What can hang from each mark:
z673: z645 z693
z693: z481
z421: z481
z517: z771
z645: z481 z941
z216: z926
z602: z481
z771: z89 z481 z517
z926: z216 z647
z647: z421 z447 z926
z252: z602 z693 z926
z941: z645
z481: z645 z693
z447: z647

Every row comes from one small tree of marks. The marks that hang from a mark follow it in brackets, in the order of their numbers. Every link used is in the known rows. Which tree was each row made from?
In the rows, 128 means zero.
Known rows:
z252[z602 z693 z926[z647[z421]]]: [135 106 126 143 133 137 152  76 114 154 145  93 151 112  76 110 133 130
 132 147 143 132 151 121 133 126 108 118 125 127 131 140 145  97 120  91
 111 125 150 113 112  87 121 116 155 140 120 139 143 126 134 124 135 123
 125 118 132 104 148 145 111 137]
z941[z645]: [122 125 129 120 122 121 134 138 124 135 127 124 127 135 130 146 122 110
 119 127 121 150 136 128 139 128 128 125 129 148 135 106 147 152 130 140
 112 136 129 141 130 147 137 123 111 119 118 109 127 131 114 118 122 122
 126 130 133 160 121 111 149 101]
z447[z647[z421 z926[z216]]]: [114 151 117 121 143 139 148  78 102  66 134 125 131 109  97 128 137 153
 125 173 147 204 118 116 138 153 129 113 133 123  82 116 194 124 138  98
 131 136 122 127 120 127 117 157 113 145 112 129 143 139 160 157 130 104
 126 114 137  70 129 131  92 121]
z771[z89 z481[z645[z941] z693] z517]: [128 110 148 126  97 126  86 184 155 106 123 164 112 167 160 140 131  96
 127 127  86  59 110 152 127 106 136 127 125 125 160 129  69 143 129 186
 155 140 158 146 155 157 131 137  96 114 159 103  95 119 101 110 129 166
 124 132 124 168 110  99 168 115]
z216[z926[z647[z421[z481[z645[z941]]] z447]]]: [139 140 125 122 154 130 156 108 123 117 121 141 127  98 134 146 122 146
 130 130 151 131 107 123 119 144 140 136 141 127 114 128 143 101 125 100
 132 126  91 103 118 127 126 136 132 138 108 161 143 136 157 141 130 118
 129 140 142  72 122 131 103 110]
z447[z647]: [121 128 127 121 130 132 134 123 120  98 131 125 131 127 143 134 122 132
 122 153 126 147 116 119 138 133 132 124 128 130 113 119 161 141 133 126
 135 135 129 139 127 136 124 144 109 131 118 117 125 136 138 132 126 120
 121 119 130 134 121 112 123 102]
z926[z216 z647[z421]]: [136 124 126 127 149 131 153  80 119  90 138 120 136 110 109 127 134 138
 125 155 141 206 116 124 145 142 118 115 132 124 111 115 168 113 131  96
 113 139 137 123 123 125 121 140 121 152 111 100 140 142 154 135 123 115
 127 122 142  89 130 120  98  96]
z216[z926[z647[z421[z481] z447]]]: [140 136 123 119 154 136 165  60 110  68 131 133 133 102 109 142 131 163
 135 157 151 182 100 126 132 150 139 116 139 118  93 119 165 111 129  92
 130 127 116 101 117 116 112 153 133 157 106 127 146 147 175 142 131 111
 126 124 145  75 127 125  80  97]
z481[z645]: [127 120 129 125 124 125 123 151 142 128 127 133 127 140 159 124 121 119
 121 125 118 122 126 124 137 116 125 130 124 131 140 126 122 140 129 139
 136 132 132 142 140 140 130 136 116 120 127 114 118 128 119 123 120 132
 126 128 124 145 122 115 147 111]
z673[z693]: [127 117 127 124 122 122 122 145 125 145 126 120 133 146 132 128 124 122
 126 117 120 137 139 129 135 124 125 129 124 139 138 112 137 154 130 138
 109 133 134 138 123 138 134 118 121 119 124 104 122 127 112 118 129 125
 125 129 130 159 127 112 144 121]
z216[z926[z647[z447]]]: [135 103 126 128 155 133 155  74 118  89 138 119 139 106 123 131 135 141
 122 160 140 203 110 128 141 138 117 122 136 122 115 113 175 115 133  96
 112 140 135 128 120 125 126 144 110 152 115 114 135 140 154 130 123 116
 120 123 147  95 127 112  98  88]
z647[z421[z481[z645[z941] z693]] z447 z926[z216]]: [123 172 116 123 137 131 131 120 120 125 118 147 118 115 132 133 125 153
 133 120 148 113 125 113 108 143 142 131 137 130 105 136 131 112 129 122
 141 121  81 109 117 131 130 136 137 127 116 170 145 125 136 154 138 119
 135 134 129  86 125 156 110 166]
z447[z647[z421[z481[z645 z693]] z926[z216]]]: [122 183 114 123 133 138 127 109 119  96 122 148 120 115 115 122 126 168
 139 134 145 135 119 116 114 143 143 118 134 116  95 138 142 119 133 124
 153 121  99 112 116 126 117 149 134 136 123 156 141 129 145 159 136 115
 133 128 125  78 129 154 100 175]
z647[z421[z481[z645]] z447 z926]: [121 156 116 116 134 136 137 110 120  68 124 147 122 122 147 142 124 161
 134 137 145 110 110 109 118 142 150 125 132 119  91 137 135 124 132 121
 163 118  99 109 130 124 114 158 134 127 110 153 140 138 152 152 138 119
 129 124 127  89 123 145 107 137]
z941[z645[z481]]: [122 137 130 119 122 110 127 162 127 146 118 118 121 132 133 161 127 102
 123 100 123 148 142 128 131 134 132 138 125 157 131  96 140 165 132 144
  99 128 121 139 121 154 145 110 106 117 119 106 126 131  99 116 126 119
 123 136 134 185 123 108 161 112]
z252[z926[z647[z421[z481[z645[z941]]]]]]: [140 131 124 127 132 126 142 139 125 169 126 128 128 115 138 128 119 129
 127 124 141 106 129 128 127 133 132 137 130 130 125 142 129  98 122 111
 131 122  96 107 122 121 131 118 141 128 108 153 143 129 139 135 135 122
 130 136 131 114 133 140 121 125]
z447[z647[z926[z216]]]: [112 135 117 123 138 136 142  82 109  87 136 119 132 114 102 119 139 145
 118 172 139 213 129 128 135 144 121 113 128 126  96 117 196 133 139 107
 124 139 128 143 128 130 124 149 109 142 120 126 138 135 149 147 124 105
 125 109 130 100 131 127 103 119]
z673[z645 z693]: [126 118 127 125 122 117 115 167 127 175 118 123 138 142 140 132 118 112
 129  92 121 120 147 127 128 122 123 140 122 145 150 118 135 147 127 142
 102 133 123 136 125 142 140 100 126 106 125 120 119 119 102 116 129 125
 130 146 129 148 127 111 157 127]
z421[z481[z693]]: [129 139 127 120 114 126 122 135 130 130 124 138 122 145 136 124 122 137
 130 123 119 117 126 132 129 124 139 120 127 130 127 127 116 151 129 151
 137 123 122 124 130 134 126 131 134 129 126 109 128 130 122 125 127 129
 130 119 118 170 126 125 131 134]
z421[z481[z645]]: [128 132 126 118 119 125 124 144 138 129 122 140 121 140 152 125 120 132
 126 123 121 109 125 134 125 121 141 125 125 129 133 133 113 143 126 144
 149 122 118 131 143 133 124 136 133 121 124 123 123 132 129 125 122 128
 131 122 116 158 124 124 137 118]
z421[z481[z645[z941]]]: [125 133 128 117 118 119 125 170 139 166 117 140 118 137 156 134 116 117
 120 111 124  90 134 135 117 122 140 136 126 139 139 131 112 142 124 145
 140 122 102 130 142 142 136 120 131 112 122 141 127 125 122 124 124 129
 131 128 116 163 121 124 151 116]
z602[z481]: [127 115 133 124 122 125 128 133 133 134 131 123 129 137 138 126 126 116
 123 127 121 136 125 129 135 124 128 131 120 127 133 126 129 153 130 132
 120 125 143 140 139 130 127 122 131 122 133 105 121 133 130 115 116 128
 128 118 118 164 128 120 134 103]
z673[z645 z693[z481]]: [129 119 131 130 126 110 110 189 131 186 112 117 137 132 137 139 121 109
 130  59 127 108 160 125 116 127 124 157 122 144 152 118 125 150 130 139
  94 126 121 136 122 141 145  82 136 100 135 124 112 114  92 114 129 127
 132 157 126 162 128 119 167 137]
z602[z481[z645[z941] z693]]: [129 133 134 132 118 119 105 197 151 201 118 136 122 140 169 126 114 103
 124  82 117  61 135 124 116 113 127 151 122 137 163 137  87 142 124 152
 119 121 114 137 129 143 144 101 134 103 145 144 116 115  98 112 120 142
 131 143 115 168 122 131 161 147]
z447[z647[z421[z481[z645[z941] z693]] z926[z216]]]: [119 183 116 122 132 133 127 135 118 133 116 148 117 112 122 131 123 151
 133 122 147 116 128 120 110 145 143 128 134 130 100 136 141 116 131 125
 144 120  81 114 114 136 129 135 132 128 120 175 145 123 137 157 136 114
 134 133 125  83 126 152 114 175]
z517[z771]: [119  92 136 121 121 129 127 140 126  84 135 125 122 149 142 133 133 114
 117 152 111 158 116 141 141 118 128 122 128 125 122 115 127 156 130 138
 132 138 156 146 150 139 121 144 112 130 125  94 119 137 134 122 123 132
 123 119 127 156 122 106 139  89]
z517[z771[z481[z645]]]: [123 106 139 123 113 131 106 142 146  64 134 142 112 154 153 140 133 115
 123 137  98 113 109 150 140 108 133 119 129 117 139 119  91 155 127 161
 160 138 167 151 161 141 122 154 109 120 140  95 107 130 125 119 125 148
 124 124 125 155 115 103 152 100]
z517[z771[z89 z481]]: [116  88 148 118 105 134 112 128 135  27 140 142 112 167 119 143 147 107
 128 167  89 140 104 154 146 116 133 106 132 113 125 110 105 155 131 162
 156 144 189 153 168 142 111 167  99 132 145  81 102 135 135 118 126 153
 122 111 129 168 116  87 138  73]
z771[z89 z481[z645 z693] z517]: [129 111 147 127  97 132  84 158 154  68 129 164 113 170 155 133 133 111
 133 138  84  79 103 149 134 105 135 116 124 114 153 131  71 146 131 187
 162 140 174 146 157 148 120 151  97 123 161  81  93 124 110 113 129 166
 124 128 124 163 114  99 155 115]
z252[z602[z481[z645]] z926[z647]]: [140 102 128 146 128 128 130 129 136 191 137  98 144 120 119 100 127 117
 128 122 132 115 145 130 130 114 109 138 117 120 152 152 117 103 121 111
 110 119 140 126 127  97 132 104 151 126 139 138 129 123 123 110 123 131
 127 127 119 135 144 145 129 145]
z481[z645[z941] z693]: [127 133 131 129 120 120 109 189 146 182 118 140 123 140 171 128 114 109
 120  96 115  78 133 124 123 113 125 141 126 142 155 127 101 137 125 152
 123 132 112 139 126 151 145 113 117 110 133 136 121 116  96 120 126 139
 127 140 124 158 119 121 163 140]

Write each row's tree:
[136 126 123 129 159 135 157  65 113  66 139 121 138 100 123 138 135 150
 128 160 148 198 104 111 138 150 122 119 137 122 100 117 176 100 132  88
 120 137 128 118 116 120 119 146 121 155 104 116 144 145 163 141 130 114
 125 123 151  69 127 124  86  93] -> z926[z216 z647[z421 z447]]
[126 103 131 145 115 124 124 154 137 252 129  96 140 127 110 103 122  96
 122 103 129  59 177 132 113 107 110 147 116 140 172 156  97 117 114 122
 110 114 135 135 128  99 142  80 165 102 147 175 126 107 101 105 123 137
 133 126 108 158 146 157 157 159] -> z252[z602[z481[z645[z941]]] z693 z926]
[124 154 125 113 130 135 143 110 112  76 124 140 124 121 129 145 120 155
 134 150 138 125 105 119 130 146 154 119 133 125  91 124 148 137 130 123
 158 120 111 111 123 126 110 154 131 136 108 129 137 142 158 145 133 115
 127 119 128 114 123 125 107 115] -> z447[z647[z421[z481]]]
[116  96 150 120 106 128 102 174 150  78 130 149 106 164 146 147 139  90
 123 138  88  90 113 151 132 110 135 126 133 122 146 117  83 145 127 172
 156 142 165 155 169 154 125 151  99 114 148 116 100 124 119 116 126 160
 124 128 126 165 111  92 162  85] -> z517[z771[z89 z481[z645[z941]]]]
[127 123 135 128 129 114 117 196 144 178 117 126 125 127 159 141 120 100
 116  81 125  84 148 124 117 122 128 157 124 142 149 125 109 143 130 139
 119 126 113 144 135 146 146 101 123 103 135 139 115 118 100 120 120 135
 129 143 122 163 120 121 166 120] -> z693[z481[z645[z941]]]
[125 119 133 129 126 105 110 211 131 225 108 117 135 131 142 147 117  93
 125  49 129  85 167 127 111 128 125 169 123 157 159 115 126 149 127 140
  85 126 104 135 120 148 155  68 134  90 133 146 115 109  84 113 129 128
 133 163 126 166 125 120 179 134] -> z673[z645[z941] z693[z481]]
[118 171 114 118 138 138 140  96 113  77 125 141 123 111 108 125 129 164
 132 151 150 160 120 121 120 148 143 117 132 118  85 134 162 119 133 112
 155 123 101 117 127 123 115 157 132 138 115 153 142 136 160 161 131 108
 132 119 126  72 129 148  94 145] -> z447[z647[z421[z481[z645]] z926[z216]]]
[125 140 133 125 119 110 113 187 136 181 114 126 120 138 150 148 125 103
 124  86 119 106 141 127 125 128 129 147 122 154 140 107 116 159 131 148
 105 126 112 135 115 156 149 103 111 116 129 121 125 121  90 118 130 130
 122 140 128 189 123 112 164 136] -> z645[z481[z693] z941]
[141 149 124 125 150 136 151  72 113  83 128 139 130 107 115 138 129 166
 141 140 147 156 100 122 127 144 138 119 140 117 102 123 144 110 129 105
 130 127 113  96 104 120 116 146 135 156 113 132 145 140 158 141 135 119
 127 133 144  80 127 133  84 129] -> z216[z926[z647[z421[z481[z693]] z447]]]
[117 150 119 111 123 133 144 101 112  81 128 137 124 132 108 135 131 151
 131 148 140 151 122 125 129 143 147 114 127 124  91 124 151 145 133 124
 145 121 118 112 134 125 114 154 134 133 110 122 143 140 154 146 134 112
 129 113 122 117 129 136 109 124] -> z647[z421[z481] z926]
[118 137 119 121 137 134 149  83 110  87 136 123 132 123  89 123 141 142
 123 162 141 210 130 124 142 143 123 112 128 127  96 114 176 132 135 104
 122 134 134 130 129 129 121 148 119 142 113 110 142 137 151 147 126 108
 129 111 133  89 132 130 104 116] -> z647[z421 z926[z216]]
[125  96 123 143 124 131 145  71 115 189 143  83 147 122  58  88 140 119
 121 159 133 173 177 139 134 119  98 112 123 136 144 136 151 115 121 101
 104 128 158 138 123  93 131 109 150 137 134 128 137 120 123 117 121 120
 131 103 121 135 153 146 121 134] -> z252[z602 z693 z926[z216]]
[120 104 148 124 101 134  99 144 140  42 137 149 109 172 125 138 145 111
 133 149  84 115 104 149 143 111 134 108 132 112 135 112  85 155 132 176
 155 142 187 149 156 145 114 161 103 132 151  83 101 128 120 117 131 161
 123 121 128 173 117  93 143 104] -> z517[z771[z89 z481[z693]]]
[146 129 124 154 139 131 131 108 132 186 136 105 142 110  93  94 129 131
 137 115 141 126 142 123 128 123 106 131 123 115 144 153 108  86 120 102
 106 118 135 112 106  94 129 103 160 139 142 140 137 120 124 121 127 130
 133 135 128  97 148 160 111 177] -> z252[z602[z481[z645 z693]] z926[z216 z647[z421]]]
[141 110 122 153 142 133 140  75 117 169 141  91 147 104  99  97 138 136
 133 141 143 161 140 122 130 129 104 130 126 119 134 145 137  88 125  94
  94 123 139 118 105  90 131 104 152 146 137 138 141 125 132 119 128 124
 129 123 130 112 148 155  97 159] -> z252[z602[z481[z693]] z926[z216 z647[z447]]]
[141 140 123 123 155 135 155  82 122  78 127 141 129 102 128 138 126 161
 136 139 150 151 101 122 125 141 139 125 139 114 107 130 145 103 127 100
 142 126 109 102 119 118 115 148 133 148 112 143 140 141 166 142 129 118
 128 134 143  67 125 131  91 112] -> z216[z926[z647[z421[z481[z645]] z447]]]
[122 170 118 120 129 130 124 147 123 120 115 154 117 124 159 145 117 149
 136 109 143  67 116 107 107 139 150 138 136 130 106 138 114 121 129 135
 153 117  80 105 118 136 127 136 136 118 116 176 141 125 129 151 144 127
 132 138 127 101 120 150 124 169] -> z647[z421[z481[z645[z941] z693]] z447 z926]
[131 103 126 149 124 129 129 103 133 219 138  89 143 121  76  82 134 115
 124 125 132 126 177 138 121 111 100 129 118 127 161 157 114 110 117 109
 107 116 151 139 128  87 131  93 167 122 152 150 127 113 115 109 115 130
 136 118 110 135 154 161 130 156] -> z252[z602[z481[z645]] z693 z926[z216]]
[134 109 123 129 154 132 150  69 118  84 140 115 138 103 131 127 137 141
 122 160 141 209 113 120 138 142 115 120 134 125 113 117 178 110 134  96
 112 141 131 134 124 124 125 139 115 152 113 112 138 141 152 132 122 116
 125 119 144  98 128 120  96  90] -> z926[z216 z647[z447]]
[141 158 122 129 149 129 136 120 129 130 120 144 123 101 149 137 122 149
 134 112 149 113 112 113 111 142 136 134 139 127 120 137 124  94 126 113
 131 125  84 103 111 129 131 124 140 137 112 160 144 129 140 142 135 125
 134 143 139  84 123 144 104 147] -> z926[z216 z647[z421[z481[z645[z941] z693]] z447]]
[134 121 138 129 104 128  90 148 152  92 127 157 117 159 168 133 125 120
 129 127  96  84 108 150 136 103 134 120 122 120 153 130  78 153 129 177
 161 136 159 142 146 145 128 143 106 121 152  82 101 124 108 113 128 154
 125 128 122 159 114 110 159 126] -> z771[z481[z645 z693] z517]
[126  96 146 121 101 131  98 146 150  50 131 156 117 165 153 136 136 107
 128 156  88 106 102 155 139 109 136 115 124 114 145 127  92 146 131 174
 166 141 178 151 169 146 116 160  94 123 153  79  94 131 126 113 124 159
 123 120 125 156 113  94 152  84] -> z771[z89 z481[z645] z517]
[119 140 116 122 147 137 154  66 103  59 136 125 133 111 107 133 139 154
 126 168 149 202 117 112 136 151 127 115 135 124  85 116 183 120 135  96
 130 134 125 124 121 125 119 156 119 145 107 126 145 142 158 154 132 109
 127 116 141  71 129 135  91 116] -> z647[z421 z447 z926[z216]]
[128 141 131 127 120 110 108 186 138 174 112 128 125 140 153 143 122 108
 130  72 119 106 140 124 122 124 128 148 121 146 146 114 114 154 130 152
 106 125 117 134 117 151 143  98 120 112 133 113 119 119  88 116 129 131
 127 151 128 178 125 115 165 142] -> z673[z645[z481[z693]]]
[120 109 151 126 101 128  88 190 153  92 127 156 104 170 151 143 135  94
 129 121  84  65 113 146 127 105 133 128 134 122 154 121  60 145 126 183
 155 141 162 151 159 157 129 143 102 113 156 119  98 117 103 115 131 168
 125 137 126 170 110  98 167 117] -> z517[z771[z89 z481[z645[z941] z693]]]
[135  97 128 154 141 120 136 126 133 241 134  81 147  96  80 100 137 104
 121  98 145 126 189 134 108 121  94 146 122 140 164 148 129  90 121  95
  85 123 131 132 118  95 149  71 159 122 146 169 133 106 104 114 121 127
 133 135 123 124 151 158 138 156] -> z252[z602 z693[z481[z645[z941]]] z926[z216 z647]]
[142 158 123 127 142 134 129 122 133  88 123 152 125 115 168 141 117 160
 145 111 141  85  97 102 114 135 145 130 136 116 116 142 109 106 127 126
 150 120  99  98 113 124 118 141 140 136 114 145 136 134 140 140 139 131
 128 141 137  95 121 140 105 148] -> z926[z647[z421[z481[z645 z693]] z447]]
[131 120 131 146 114 122 112 182 140 251 124 109 134 135 134 105 119 100
 127  94 122  54 161 130 122 107 115 151 117 136 168 150  80 118 117 137
 108 115 121 130 117 114 147  85 151 105 149 160 122 108  91 108 127 140
 132 137 112 166 139 149 160 178] -> z252[z602[z481[z645[z941] z693]] z926]
[141 108 125 151 132 129 134  92 123 196 141  90 146 115  82  89 138 125
 130 134 134 170 153 137 135 122 100 126 120 122 146 142 134 101 124 103
  88 123 149 125 112  95 134  97 153 145 143 120 138 122 124 113 122 124
 130 120 123 134 152 150 110 160] -> z252[z602[z481[z693]] z926[z216 z647]]
[143 125 125 150 138 133 141  88 118 173 140  97 145 110  74  98 135 135
 136 134 143 157 143 127 135 130 106 124 123 118 133 141 130  94 122  93
  96 120 143 109 103  92 127 105 159 147 135 127 143 125 133 121 128 122
 131 126 129 103 151 154 100 165] -> z252[z602[z481[z693]] z926[z216 z647[z421]]]
[134 119 128 148 114 127 111 155 139 215 129 109 136 139 125  95 122 115
 132 104 120  71 151 127 128 105 115 139 116 124 161 153  81 121 119 137
 118 114 138 130 120 106 135 100 153 115 151 140 120 113  98 109 125 140
 131 130 112 161 142 148 147 180] -> z252[z602[z481[z645 z693]] z926]
[114 164 118 112 128 139 145  96 104  61 126 140 124 120 113 141 127 162
 134 159 146 144 111 118 126 152 152 114 132 122  75 126 167 137 135 117
 158 121 107 111 126 123 109 160 129 136 109 141 144 141 164 157 137 107
 127 112 126  98 126 137  98 129] -> z447[z647[z421[z481] z926]]
